Known rows, with every way that one mark hangs from another:
rumu{gorele{kifar zuzuk} peda}: -3.9  -6.3  14.3  20.0  -11.0  -74.2  -1.7  -29.5  -12.0  14.9  31.6  20.5  49.4  -8.5  22.4  14.2  19.5  39.2  -6.5  -2.9  -19.2  19.1  -35.6  21.6  -3.3  16.6  39.6  50.0
lugoli{gorele lufif}: -15.0  -3.9  12.5  10.5  5.8  7.6  -2.6  -5.1  0.4  -13.5  2.0  0.0  13.2  -11.6  -10.1  35.2  18.9  -22.2  27.5  56.3  33.2  22.0  -6.6  -11.9  -1.5  -9.9  4.1  -11.4
gorele{kifar zuzuk{peda{rumu} zadu}}: -7.3  16.9  -57.1  11.8  -7.3  8.9  -16.6  3.5  -28.6  17.9  27.0  -4.0  -4.6  43.1  -12.4  -22.2  20.9  12.4  -2.1  -25.8  -24.3  -8.8  37.3  -13.1  -19.2  27.6  13.8  54.4
kifar{peda{lugoli rumu}}: 0.2  -2.0  11.6  -29.9  -6.3  9.9  -13.9  24.2  -8.4  -17.3  -50.3  -19.2  6.2  -2.4  12.9  -16.2  5.7  9.1  -1.4  2.6  -7.7  -13.5  -8.4  -8.7  8.5  -15.2  -7.1  13.9
gorele{kifar zuzuk{peda zadu{lugoli{lufif}}}}: 5.5  -4.5  -69.8  16.6  -5.3  0.2  15.5  -41.1  14.2  -2.1  34.9  5.7  -2.2  20.0  -17.5  27.4  -6.5  -22.1  0.5  3.3  7.4  -12.0  55.7  -2.4  3.1  30.4  55.7  15.9
gorele{zuzuk}: -21.8  2.2  0.8  32.8  6.8  -60.5  -40.0  29.9  1.6  10.8  -19.9  -8.5  25.6  4.6  -25.1  29.3  7.4  2.9  58.2  22.2  21.2  10.8  7.7  22.4  10.6  44.4  13.4  14.1
gorele{kifar{zadu} zuzuk}: -13.8  11.9  -0.1  37.8  -3.2  -60.9  -19.4  -1.2  10.1  24.6  29.8  3.1  19.4  16.4  -13.8  4.8  22.5  27.0  50.9  -0.8  4.1  10.0  -26.4  10.2  -0.6  42.8  2.0  24.3
kifar{peda{lugoli rumu{gorele}} zadu}: 4.7  3.0  58.0  -51.4  -3.9  2.5  10.7  1.9  13.8  3.4  -9.3  18.4  10.3  -7.6  17.6  -35.7  15.7  24.2  -26.1  -40.3  -22.6  -16.5  -36.2  6.0  38.2  -20.1  -13.2  -11.9
gorele{zuzuk{zadu}}: -10.6  -4.5  -12.2  27.2  0.5  -54.8  -40.0  34.6  13.7  25.9  -4.9  -13.1  10.5  16.7  -38.8  25.9  -8.1  -10.9  54.7  -7.5  31.8  1.2  21.9  21.6  -9.5  47.5  30.2  16.0
peda{rumu{gorele}}: -14.0  -2.9  30.4  -18.9  -7.6  -19.1  -9.7  12.3  -15.8  5.8  -29.0  25.8  31.9  -0.2  8.0  8.0  21.5  17.3  0.5  9.9  1.6  5.6  -6.6  -1.2  38.1  -2.6  -6.4  32.7
zadu{kifar lugoli}: 15.3  -14.9  2.7  17.7  -11.4  -31.5  6.9  11.8  -3.9  10.4  -80.1  18.1  1.3  -27.0  -1.8  43.8  -30.4  -5.5  22.6  23.3  22.3  -10.3  12.6  -10.4  8.7  11.8  -21.6  -2.5
gorele{kifar zuzuk}: -13.8  -3.0  -14.9  45.8  -6.5  -58.6  -30.6  9.7  -9.2  9.4  5.6  -9.6  23.0  10.3  -10.5  14.4  15.7  17.7  47.8  31.4  5.4  10.0  -9.7  15.4  -7.3  28.0  13.3  45.2
kifar{gorele{zuzuk{peda{lugoli rumu} zadu}}}: -1.6  34.4  -24.2  -26.0  4.3  32.1  -21.5  8.0  -18.2  2.5  3.1  -13.2  -29.8  25.2  -10.6  -47.5  -8.8  -28.8  -27.6  -41.6  -25.8  -4.4  52.1  30.4  23.6  33.4  15.2  13.3
zuzuk{gorele{kifar}}: 14.6  -20.5  -9.0  16.8  9.8  -9.3  5.4  -12.9  -2.2  1.1  14.8  -11.5  21.7  20.8  -4.4  13.6  17.4  25.9  18.3  21.5  21.2  -9.2  -0.6  16.2  -6.4  -2.2  -21.6  27.3
gorele{zuzuk{peda zadu{kifar lugoli{lufif}}}}: 9.5  2.0  -52.6  9.7  5.0  8.0  23.4  -9.9  10.6  -3.9  -10.3  25.9  -18.5  -10.5  -18.0  37.7  -31.5  -44.3  -11.0  -11.1  12.4  -5.0  67.3  0.8  -5.4  35.6  30.5  -19.4
kifar{gorele{zuzuk} peda{rumu} zadu}: -16.3  38.9  38.0  -8.1  24.4  -27.9  -25.7  23.9  11.7  16.1  29.4  9.6  -1.3  24.1  -0.3  -39.6  -4.5  32.2  -11.8  -60.1  -29.2  18.3  -30.1  4.9  22.8  35.7  -44.1  -11.2
zadu{kifar{gorele} lugoli}: 22.7  2.5  21.6  7.1  1.1  -24.2  3.9  2.0  -9.2  3.3  -55.0  18.4  -9.5  -21.9  5.2  22.6  -48.5  -11.1  -5.5  4.8  16.7  5.4  3.8  5.3  28.1  16.9  -44.7  -8.1
peda{lugoli{gorele{kifar{zadu} zuzuk}} rumu}: -29.1  17.2  -13.0  19.9  -29.9  21.6  -10.3  2.4  -18.1  28.4  13.2  -3.7  -30.5  4.8  18.5  -45.2  38.2  30.5  9.7  15.2  -38.7  11.9  -19.6  -2.2  -17.1  -18.5  0.1  12.4
zadu{lugoli}: 4.2  -13.9  -1.5  10.6  -8.5  -46.4  -5.8  4.5  8.3  9.0  -64.3  3.3  17.8  -2.5  -16.6  47.7  -14.9  1.7  43.6  27.8  38.3  -17.2  13.5  -5.3  41.1  26.3  4.8  3.2
zuzuk{peda zadu{kifar lugoli{lufif}}}: 27.5  -5.3  -32.2  -14.3  0.4  27.2  37.5  -21.6  5.2  -13.0  -25.4  26.2  -8.8  -10.4  -12.5  40.5  -27.6  -47.1  -18.2  -8.0  29.2  -15.2  56.9  -18.8  -0.1  19.1  14.0  -17.3
gorele{kifar{peda{lugoli rumu} zadu} zuzuk}: -12.0  15.4  -4.0  -3.1  -13.3  -10.5  -8.6  5.2  4.6  3.9  14.8  -8.2  -6.4  10.7  19.3  -47.5  21.5  38.5  -3.9  -20.9  -42.4  -3.5  -30.2  -0.8  -7.5  1.0  -3.3  20.1
zadu{kifar}: 6.8  -2.2  18.6  14.0  2.7  -32.3  -6.3  23.3  -16.1  4.5  -53.1  5.4  17.4  -17.6  -5.5  33.4  -7.8  -8.8  30.0  20.5  23.8  8.1  -8.1  -2.0  -12.5  18.5  -30.4  10.0
zuzuk{peda{rumu}}: -3.7  23.8  -9.4  -15.3  8.4  10.1  -7.4  7.9  -30.0  -4.7  -33.1  5.7  21.3  25.3  -4.9  1.1  29.2  3.4  8.7  -6.6  -1.6  -8.9  25.3  -22.5  31.5  29.2  -18.6  26.9
kifar{gorele peda{lugoli rumu} zadu}: 7.6  25.9  54.3  -47.3  8.5  11.9  -6.0  7.1  10.0  -6.1  -4.4  -1.4  -7.5  12.1  18.0  -54.1  -4.3  13.8  -27.1  -46.5  -19.4  -1.7  -38.3  2.3  36.0  5.0  -38.7  -12.1
peda{lugoli{lufif} rumu{gorele{kifar zuzuk}}}: -29.1  -3.4  -12.4  -13.2  -26.9  8.4  6.5  -32.8  -6.5  -25.6  20.6  17.0  16.8  -22.1  34.3  -16.1  31.7  0.4  -24.5  48.8  -28.2  28.1  5.1  28.8  21.9  -24.6  43.0  50.8
gorele{kifar{peda{rumu} zadu} zuzuk}: -17.0  17.0  -1.2  14.7  0.3  -27.0  -13.7  12.0  1.5  18.8  33.2  3.4  7.3  25.8  8.4  -27.6  23.7  54.0  10.6  -31.6  -38.2  6.2  -36.5  -18.9  -13.0  11.9  -23.3  23.6

Rows:
11.3  15.8  -5.0  -11.6  -1.7  64.6  38.3  -56.1  -2.9  -18.6  49.2  -0.2  -11.4  -2.1  4.8  -17.9  45.1  -16.7  -16.1  14.8  -4.7  -0.6  -9.6  -11.1  -1.0  -16.4  13.1  -18.7
zuzuk{peda{lugoli{gorele{kifar{zadu}} lufif}}}
-19.7  -4.4  -23.3  44.4  -10.7  0.2  13.0  2.7  -4.4  3.3  -27.3  20.6  -23.9  -44.9  5.9  43.1  -19.3  -20.9  3.0  49.5  7.8  26.8  20.8  -2.1  -15.3  -12.6  7.4  -33.5
zadu{kifar lugoli{gorele{zuzuk} lufif}}
-10.9  -15.4  -2.8  13.1  -5.9  11.1  14.6  -17.6  9.3  -8.7  -24.5  10.7  -2.4  -20.4  -6.8  48.2  -1.5  -19.1  19.4  58.5  35.5  4.3  11.3  -18.6  20.1  -13.4  15.7  -28.2
zadu{lugoli{gorele lufif}}
8.7  3.4  17.9  10.4  24.7  -49.3  -39.8  31.6  21.9  16.5  38.7  -22.7  -2.2  26.7  -26.3  -10.8  -38.4  -3.7  7.7  -53.8  6.1  2.4  -5.7  30.1  -11.5  35.1  -5.8  -8.9
kifar{gorele{zuzuk{zadu}} peda}
9.2  27.5  -7.0  7.1  27.0  -22.3  -27.7  10.3  -0.3  17.5  37.0  -11.0  -5.2  35.3  -38.5  -8.6  -18.1  -26.8  5.2  -53.1  5.6  -0.2  37.3  31.4  12.1  61.7  4.1  0.2
kifar{gorele{zuzuk{peda zadu}}}
1.7  -18.5  -20.8  15.0  -22.2  22.3  9.6  -5.2  -24.8  12.3  -14.4  -0.8  -18.3  7.0  22.7  -20.0  -4.3  45.9  -20.3  15.6  -31.0  -16.8  -20.5  -56.1  -14.9  -59.7  -25.8  9.3
zadu{lugoli{gorele{kifar{peda{rumu}}}}}
24.9  -38.7  -22.6  24.1  -16.1  6.3  9.2  -4.0  5.4  27.9  16.5  -16.0  -25.9  12.2  -9.5  -1.5  -30.9  19.2  0.8  -11.6  1.2  -32.8  -11.4  -35.8  -40.9  -43.5  1.4  -7.0
zuzuk{zadu{lugoli{gorele{kifar{peda}}}}}
-6.1  14.8  31.6  -21.3  9.0  -13.4  -8.1  25.0  7.9  9.5  -9.4  8.3  16.8  21.1  -0.6  -12.3  15.6  35.8  11.8  -36.7  -3.2  -4.1  -34.2  -26.1  11.4  15.5  -36.7  -1.8
kifar{peda{rumu} zadu}
1.9  -5.1  20.4  -4.6  8.6  8.4  29.1  -19.6  35.7  1.9  18.0  16.2  -7.9  -12.5  -3.3  23.6  -9.9  7.8  1.3  -2.2  16.8  -8.1  -25.5  -32.9  11.2  -19.3  -8.7  -67.4
kifar{peda zadu{lugoli{gorele lufif}}}
6.0  4.8  -6.0  3.2  13.5  -31.5  -12.3  3.8  2.9  23.2  31.7  9.0  14.0  19.4  -32.6  8.9  2.6  -14.5  7.2  -47.0  0.8  -12.9  33.6  36.3  15.3  36.8  37.0  1.0
rumu{gorele{zuzuk{peda zadu}}}
-35.7  2.7  -4.3  36.0  8.0  -6.4  -16.0  9.7  1.0  -4.6  17.5  -3.1  5.1  -12.1  -14.1  33.4  16.2  -19.4  35.2  54.1  20.6  35.7  2.7  8.9  -6.9  6.1  24.7  -17.0
lugoli{gorele{zuzuk} lufif}
-9.2  -15.6  -14.1  3.9  1.1  25.4  -9.1  11.7  24.4  -9.0  32.4  -32.2  -23.5  -15.3  -9.6  -0.2  -10.0  -32.2  2.2  9.1  5.9  3.3  9.0  18.0  -39.9  -27.9  50.6  -35.6
kifar{peda{lugoli{gorele{zuzuk{zadu}} lufif}}}
23.2  -7.7  4.4  -13.4  -0.8  7.3  20.2  -16.8  18.8  -7.0  -17.2  24.8  -14.1  -19.8  -0.8  33.4  -58.4  -43.2  -20.8  3.1  34.1  12.4  22.6  6.3  7.8  17.3  -6.0  -14.7
zuzuk{zadu{kifar{gorele} lugoli{lufif}}}
-6.8  -6.6  18.5  -20.1  -11.8  24.4  20.6  -32.9  -7.5  -23.2  -6.5  -0.8  16.0  -34.9  24.8  23.1  23.7  -18.4  -6.5  43.3  16.5  18.4  -18.8  -1.6  -10.0  -12.8  45.5  -9.2
rumu{peda{lugoli{gorele lufif}}}
1.7  -15.2  18.7  -11.7  4.9  35.1  11.0  -7.8  6.2  -30.1  2.3  -26.9  -1.3  -25.4  6.9  3.8  5.9  -27.2  -3.4  40.3  13.7  2.0  -19.3  -0.9  -11.4  -40.0  13.1  -36.7
kifar{peda{lugoli{gorele lufif}}}
-24.6  19.7  11.1  -0.7  -3.3  20.3  -12.0  28.9  -2.8  23.4  4.0  -10.2  -34.3  -4.5  10.1  -45.0  15.6  26.6  -2.8  -23.0  -37.0  2.7  -21.2  -5.9  -10.5  -21.4  -8.3  -38.0
kifar{peda{lugoli{gorele{zuzuk}} rumu} zadu}
-3.0  -22.2  -21.7  25.5  -19.2  12.6  22.4  -40.2  -1.9  -7.6  4.3  7.7  1.6  -13.3  6.0  32.9  3.4  -4.6  8.7  69.4  16.1  3.8  -4.1  -27.8  0.7  -33.5  10.8  5.0
zadu{lugoli{gorele{kifar} lufif}}
-27.6  5.2  -34.0  28.7  -34.3  24.9  -20.5  6.0  -38.0  12.1  -5.6  -19.0  -26.2  -5.5  21.6  -36.8  28.3  16.3  10.1  44.7  -37.5  14.3  1.4  0.0  -22.6  -34.4  13.1  35.4
peda{lugoli{gorele{kifar zuzuk}} rumu}
-0.7  14.9  -31.5  37.9  8.7  -34.8  -14.6  -9.4  -19.4  1.7  22.0  -10.0  18.7  23.5  -17.6  2.7  23.4  6.6  24.3  2.7  -9.9  -3.3  13.5  9.0  1.3  36.6  6.3  39.0
gorele{kifar zuzuk{peda}}
6.9  7.9  -4.2  -16.2  -6.2  14.2  13.6  -28.3  -38.3  -0.9  14.6  24.8  23.8  21.6  15.8  -22.8  38.9  22.8  -31.5  -10.4  -31.1  -3.3  5.3  -14.3  26.6  -10.5  -10.5  51.4
zuzuk{peda{rumu{gorele{kifar}}}}
-15.9  -2.3  7.3  -29.7  -4.9  66.5  9.3  -2.0  -7.0  -32.1  -10.8  -14.8  -11.8  -19.2  22.6  -17.8  16.0  -11.6  -23.3  35.1  -12.4  8.6  -8.9  -19.8  -9.4  -54.6  2.3  -15.5
kifar{peda{lugoli{gorele lufif} rumu}}
21.9  -7.1  -28.4  9.2  -1.8  24.5  11.4  -3.7  -7.7  31.3  -12.5  0.6  -24.2  17.1  -33.6  13.4  -19.0  -18.0  9.0  -24.2  16.4  -39.2  43.1  -24.3  1.7  2.4  12.8  -32.1
zuzuk{peda zadu{lugoli{gorele}}}
16.9  9.7  45.5  -26.3  27.2  -15.5  22.5  -31.2  48.7  -14.5  22.5  20.4  9.9  2.0  -1.6  10.1  -32.1  -4.5  -16.0  -24.4  20.4  1.4  -25.6  -6.6  52.1  23.2  -19.0  -47.7
kifar{gorele peda zadu{lugoli{lufif}}}
29.8  -4.0  -19.6  -9.1  28.3  22.0  10.1  -1.5  7.8  12.8  14.4  -11.4  4.1  41.4  -38.9  10.0  5.4  -10.2  3.0  -44.6  32.4  -35.6  52.2  18.3  1.2  26.2  -2.7  -14.8
zuzuk{gorele peda zadu}
-18.9  2.9  -17.8  21.0  -4.1  -30.9  -26.8  19.2  -14.5  1.1  11.6  -11.3  12.9  19.0  10.6  -22.5  14.2  42.7  7.3  0.3  -33.1  9.6  -18.1  -11.2  -20.7  -3.9  -13.7  47.6
gorele{kifar{peda{rumu}} zuzuk}
-2.0  -8.9  -9.4  -33.4  -16.3  36.9  14.9  -22.6  -5.6  -48.0  -0.7  -13.5  12.8  -6.2  32.6  -20.8  20.6  1.9  -22.2  37.9  -12.9  5.4  -19.4  -16.4  -3.5  -35.3  8.8  40.7
gorele{kifar{peda{lugoli{lufif} rumu}}}
27.6  -12.3  17.8  3.9  23.8  -8.7  19.7  -9.9  25.2  10.7  50.8  -6.9  12.5  31.4  -4.0  -11.6  15.6  49.5  -0.4  -42.9  6.3  -19.4  -36.7  4.0  -14.2  -6.4  -44.9  -15.3
zuzuk{gorele{kifar{peda zadu}}}
19.1  -13.2  21.3  7.4  -1.2  24.7  7.7  24.7  -18.9  -3.8  -37.0  -23.7  -25.9  -38.5  14.0  -11.2  -18.7  -9.1  -10.0  8.6  -6.4  -4.9  -27.1  -2.8  -43.7  -51.2  -32.0  -34.1
zadu{kifar{peda{lugoli{gorele}}}}
15.4  0.8  43.9  -22.6  8.2  -19.6  -2.3  11.5  29.3  -1.6  -14.5  -11.1  12.2  -1.5  -8.0  -4.3  2.0  5.3  24.1  -26.1  16.4  -22.6  -34.2  4.6  14.2  14.6  -4.6  -27.6
kifar{peda{lugoli} zadu}
17.1  -21.3  6.0  -15.4  -3.8  55.4  24.9  7.3  3.8  -17.1  -0.7  -16.5  -34.2  -37.1  6.1  -4.5  -26.5  -44.8  -25.2  7.6  9.4  -0.7  -5.3  -3.1  -63.3  -51.7  4.0  -39.3
zuzuk{zadu{kifar{peda{lugoli{gorele lufif}}}}}
1.9  -7.9  -3.5  8.1  -12.3  31.5  17.9  25.0  -28.6  17.5  -58.7  11.9  -35.6  -22.5  24.9  -3.7  -27.0  24.7  -32.0  -2.1  -25.8  -6.3  -7.7  -47.3  -23.8  -53.6  -53.5  -27.4
zadu{kifar{peda{rumu}} lugoli{gorele}}
-6.5  1.7  6.1  -21.5  -9.4  79.2  23.0  5.5  -25.7  -32.8  -27.6  -0.6  -28.8  -40.1  40.8  -20.4  1.6  -15.8  -45.7  31.7  -20.5  18.4  -16.4  -24.8  -38.2  -68.8  -26.3  -19.7
zadu{kifar{peda{lugoli{gorele lufif} rumu}}}
5.8  15.1  -24.7  -24.1  3.3  19.4  -6.0  12.2  -22.8  7.2  -16.8  3.6  4.4  38.0  -21.8  -3.9  15.4  -7.2  4.2  -34.4  5.5  -21.1  41.2  -21.8  5.3  30.4  3.8  27.1
zuzuk{peda{rumu} zadu}
18.9  7.8  24.6  -26.2  8.9  14.8  -6.6  34.9  -12.9  7.6  -8.6  3.6  -20.0  11.5  10.7  -32.6  -42.2  1.8  -42.2  -54.0  -14.0  6.6  -12.3  -10.6  -29.4  -6.4  -61.1  9.1
zuzuk{zadu{kifar{gorele peda{rumu}}}}
11.5  4.7  -3.2  -32.6  -18.3  34.3  18.5  -37.5  -34.5  -13.6  -2.8  10.9  11.2  4.0  25.2  -36.7  35.3  7.7  -41.0  -1.1  -37.5  -16.3  9.8  2.3  33.5  -25.5  11.6  47.0
zuzuk{peda{lugoli rumu{gorele{kifar}}}}
-10.8  -14.6  5.3  32.6  -6.7  -62.3  -16.9  -7.4  -3.9  13.2  27.7  8.0  29.0  -0.1  -1.1  9.7  16.1  19.4  20.1  18.8  -7.7  13.3  -15.6  31.9  9.7  4.2  16.6  44.2
rumu{gorele{kifar zuzuk}}
16.2  -13.6  20.3  -22.7  5.6  16.1  18.8  0.4  7.9  -45.8  -31.6  -9.4  6.4  -42.8  15.9  16.1  -15.1  -34.3  -10.8  26.5  14.1  5.2  -12.1  9.0  -16.1  -19.6  -5.2  -13.8
zadu{kifar{peda{lugoli{lufif}}}}
6.5  -17.1  -23.2  30.5  1.5  -49.5  -27.5  17.6  15.6  15.9  39.4  -29.3  8.1  23.5  -19.7  -4.5  -12.7  17.0  25.4  -26.7  -2.3  -10.4  -10.7  5.6  -47.8  13.5  14.0  29.6
gorele{kifar{peda} zuzuk{zadu}}
-20.1  -5.0  -1.9  11.5  6.5  14.4  -6.8  4.0  12.3  -26.3  15.3  -23.9  -10.0  -26.8  3.3  -1.0  2.1  -21.3  3.8  35.7  -1.2  15.8  -6.5  18.9  -17.2  -26.8  29.5  -37.2
kifar{peda{lugoli{gorele{zuzuk} lufif}}}
33.1  -32.5  -25.4  7.1  -0.4  9.5  24.8  10.2  16.3  23.1  -42.0  12.2  -22.2  -4.6  -15.2  33.0  -43.2  -4.0  -4.7  -19.0  35.9  -31.0  45.4  13.1  -14.0  -0.1  -17.6  -26.1
zuzuk{gorele zadu{kifar lugoli}}
0.2  27.5  49.4  -62.6  12.5  39.0  12.1  -18.8  23.0  -33.3  17.5  6.3  -2.8  -0.7  24.7  -37.0  1.9  -8.9  -39.8  -19.8  -10.9  16.5  -32.0  1.1  36.7  -0.4  -24.4  -19.8
kifar{gorele peda{lugoli{lufif} rumu} zadu}
-36.4  3.6  5.5  -27.8  -14.8  5.6  -1.9  -9.0  4.1  -22.0  -7.4  17.9  16.2  -26.8  22.2  1.7  24.5  -17.5  -18.0  41.9  -13.0  26.8  18.7  36.7  42.7  -9.6  50.6  19.8
peda{lugoli{lufif} rumu{gorele{zuzuk}}}
-2.3  5.0  7.1  16.7  12.3  -48.3  -43.3  28.4  10.9  25.8  20.1  -12.8  0.1  24.4  -32.6  3.2  -27.9  -17.0  29.5  -23.2  22.3  12.9  14.8  36.8  2.3  50.9  7.4  10.7
kifar{gorele{zuzuk{zadu}}}
-2.1  17.0  28.4  -1.9  26.6  -33.8  5.5  -17.2  53.4  -6.9  37.8  21.4  -0.4  -0.9  -7.7  7.2  -33.0  -1.1  -9.2  -25.9  4.3  13.4  -13.3  10.5  44.8  39.2  -6.5  -50.9
kifar{gorele{zuzuk} peda zadu{lugoli{lufif}}}
33.8  -28.1  -4.4  -32.4  16.7  58.3  37.1  -1.0  29.5  -28.8  6.7  -14.4  -17.1  -20.7  7.3  3.9  -28.0  -32.3  -40.2  -15.7  24.0  -13.3  23.4  28.9  -43.1  -31.6  -3.9  -37.3
zuzuk{gorele zadu{kifar{peda{lugoli{lufif}}}}}
